What can hang from each mark:
J440: J239
J424: J51
J591: J161 J953
J953: J51 J239
J161: J239 J591
J239: J424 J440 J953
J51: J424

Every row comes from one small tree of marks. The marks that hang from a mark follow it in brackets, in the order of their numbers. Every link used is in the known rows. Which tree was each row made from?
Known rows:
J239{J953{J51}}: 0.206; 2.215; -1.640; 0.041; -0.123; -5.792; 2.093; 3.203; -2.124; -1.467; -0.931; 1.091; -2.770; 0.780; -0.950; -2.716
J591{J161 J953{J51}}: -1.489; 2.614; -1.529; -2.876; -0.720; -2.571; 1.024; 2.815; -1.764; -2.035; 2.429; 0.728; -0.866; 2.556; 2.825; -7.800
J161{J591}: -0.019; -0.972; -1.152; -0.930; -0.248; 0.130; -2.062; 2.171; 1.679; 0.232; -0.257; 0.084; 0.051; 1.098; -1.989; -0.843
J953{J51{J424} J239}: -1.911; 2.786; -0.898; -4.132; 0.277; -4.055; 2.573; 5.092; 3.217; 0.718; -1.150; 0.529; -1.811; 2.114; -2.081; -1.803
J953{J239{J424{J51} J440}}: -0.442; 1.868; 2.027; -0.245; 1.155; -5.220; 1.497; -0.166; 0.720; -4.504; 0.688; -1.814; -4.712; -3.537; -3.911; 2.349
J440{J239{J424}}: -4.293; 1.261; -1.490; 0.916; -1.854; -0.596; -0.330; -2.639; 0.421; -2.187; -0.995; 0.353; -1.489; -1.948; -2.867; 3.824
J591{J161 J953{J51 J239{J424}}}: -2.118; 4.016; 0.774; -4.327; -1.667; -6.130; 2.186; 1.942; -2.213; -3.298; 1.073; 0.829; -4.339; 3.105; -0.615; -5.904
J161{J591{J953{J51{J424} J239{J440}}}}: -2.114; 3.047; -1.164; -6.361; -1.667; -5.227; -0.082; 7.233; 4.078; -0.756; 1.500; -1.567; -3.263; 0.713; -4.460; -6.040
J440{J239}: -3.334; -0.953; -2.852; 0.167; -0.344; 0.342; 0.008; -1.579; 0.911; -1.232; -0.346; 0.545; -0.241; -1.229; -0.631; 2.084
J239{J424}: -1.059; 2.298; 1.327; 0.599; -1.751; -0.965; -0.367; -1.192; -0.806; -0.880; -0.776; 0.056; -1.226; -0.563; -2.313; 1.670
J591{J161{J239{J953{J51}}}}: -0.145; 1.557; -2.731; 0.121; -0.420; -5.054; -1.447; 4.324; -5.164; -3.060; -0.556; 1.229; -2.900; 4.612; 0.420; -5.251
J440{J239{J953{J51}}}: -3.212; 1.297; -4.436; 0.079; -0.357; -5.439; 1.955; 1.685; -1.063; -2.754; -1.328; 1.611; -2.966; -0.426; -1.745; -0.483
J161{J239 J591{J953}}: 0.085; -0.610; -1.844; -1.821; -1.205; 1.257; -5.828; 3.004; -0.738; -1.539; -0.028; -1.942; 0.301; 4.083; -1.589; -5.098
J440{J239{J424 J953}}: -3.184; 2.026; -1.762; 1.825; -1.709; -3.562; -0.175; -2.289; -3.070; -2.391; -2.258; 0.984; -3.085; -2.440; -4.638; 2.854
J440{J239{J424{J51}}}: -3.783; 1.932; -2.448; 2.043; 1.333; -0.752; 0.124; -2.202; 1.052; -4.118; -0.976; -0.742; -0.571; -3.095; -2.209; 3.591
J239{J424{J51} J440 J953}: 0.394; 3.521; 0.983; 2.988; 0.600; -5.685; 0.034; -0.011; -3.091; -4.197; 0.116; -1.686; -3.847; -5.284; -4.144; 1.044
J591{J953{J239}}: 0.616; 0.241; 1.074; -3.707; 0.192; -2.163; 0.931; 0.106; -0.863; -1.112; 0.271; -0.706; -1.796; 1.408; -0.767; -3.547

Write each row's tree:
-1.510; 1.774; -2.329; -2.263; -0.876; -1.727; -2.142; 3.787; -3.267; -3.441; 1.811; -0.258; -0.785; 5.258; 2.923; -8.122 -> J591{J161{J239} J953{J51}}
0.704; -0.064; -1.308; 1.002; -0.107; -2.222; -3.576; 1.318; -6.335; -1.863; -0.809; 0.394; -1.778; 3.129; -0.137; -3.446 -> J591{J161{J239{J953}}}
-0.940; 4.543; -0.475; 0.777; -1.765; -6.644; 1.665; 2.262; -2.890; -2.301; -1.795; 1.300; -4.107; 0.011; -3.409; -0.991 -> J239{J424 J953{J51}}
-1.048; 4.393; -1.928; -0.944; -0.287; -4.598; 1.159; 4.905; -0.273; 1.025; -1.749; 0.497; -1.175; 0.569; -2.415; -3.173 -> J239{J953{J51{J424}}}
-0.319; 0.290; 1.814; -4.073; -0.935; -3.901; 0.556; 0.397; -2.381; -2.531; 3.597; -0.759; -3.776; -0.363; -0.101; -5.156 -> J591{J161 J953{J239{J440}}}
-2.179; 2.781; -0.069; -3.940; -0.718; -5.649; 2.752; 5.404; 3.394; -0.422; 0.998; -0.296; -3.794; -0.693; -2.937; -1.304 -> J953{J51{J424} J239{J440}}
-0.464; 2.483; 2.295; -2.907; -1.338; -3.168; 0.650; -1.028; -1.434; -1.838; -0.345; -0.695; -3.116; 0.876; -3.002; -1.888 -> J591{J953{J239{J424}}}
-0.928; 3.147; -0.607; 0.760; 0.767; -0.185; -4.049; 0.154; -4.234; -4.948; 0.737; -2.136; -0.190; 2.068; 0.412; -4.878 -> J591{J161{J239{J424{J51}}} J953}
-0.885; 0.494; 0.377; -3.297; -0.533; -6.703; 3.547; 3.595; 1.558; -2.973; 1.856; 0.193; -5.460; -0.237; -1.631; -0.560 -> J953{J51 J239{J440}}
-0.397; 2.180; -1.592; 0.244; 0.597; 0.194; -5.823; 2.415; -0.784; -4.309; -0.754; -3.142; -0.087; 2.276; -3.196; -3.542 -> J161{J239{J424{J51}} J591{J953}}
0.611; 3.594; 0.096; 3.082; 1.731; -4.091; 0.017; -0.482; -3.024; -3.065; -2.108; -0.682; -2.066; -2.402; -3.401; 0.360 -> J239{J424{J51} J953}
-0.095; 2.166; -0.711; 0.098; -1.075; -7.259; 1.968; 3.596; -2.164; -2.587; 1.107; 0.145; -4.686; -1.987; -1.881; -2.028 -> J239{J440 J953{J51}}
-0.113; 0.270; 0.853; -4.418; 0.122; -2.299; 0.411; 0.151; -2.514; -1.256; 1.419; 0.275; -1.858; 2.323; 0.818; -5.809 -> J591{J161 J953{J239}}
-0.764; -0.819; -0.104; 0.276; -1.276; -0.788; -3.385; 1.364; -3.048; -2.820; 2.556; -0.850; -2.249; 0.905; 0.540; -1.810 -> J591{J161{J239{J440}}}
0.273; 0.433; -3.630; -0.315; -0.638; -4.858; -3.258; 6.638; -1.925; -2.549; -2.068; 0.234; -2.958; 4.832; -3.184; -3.825 -> J161{J239{J953{J51}} J591}
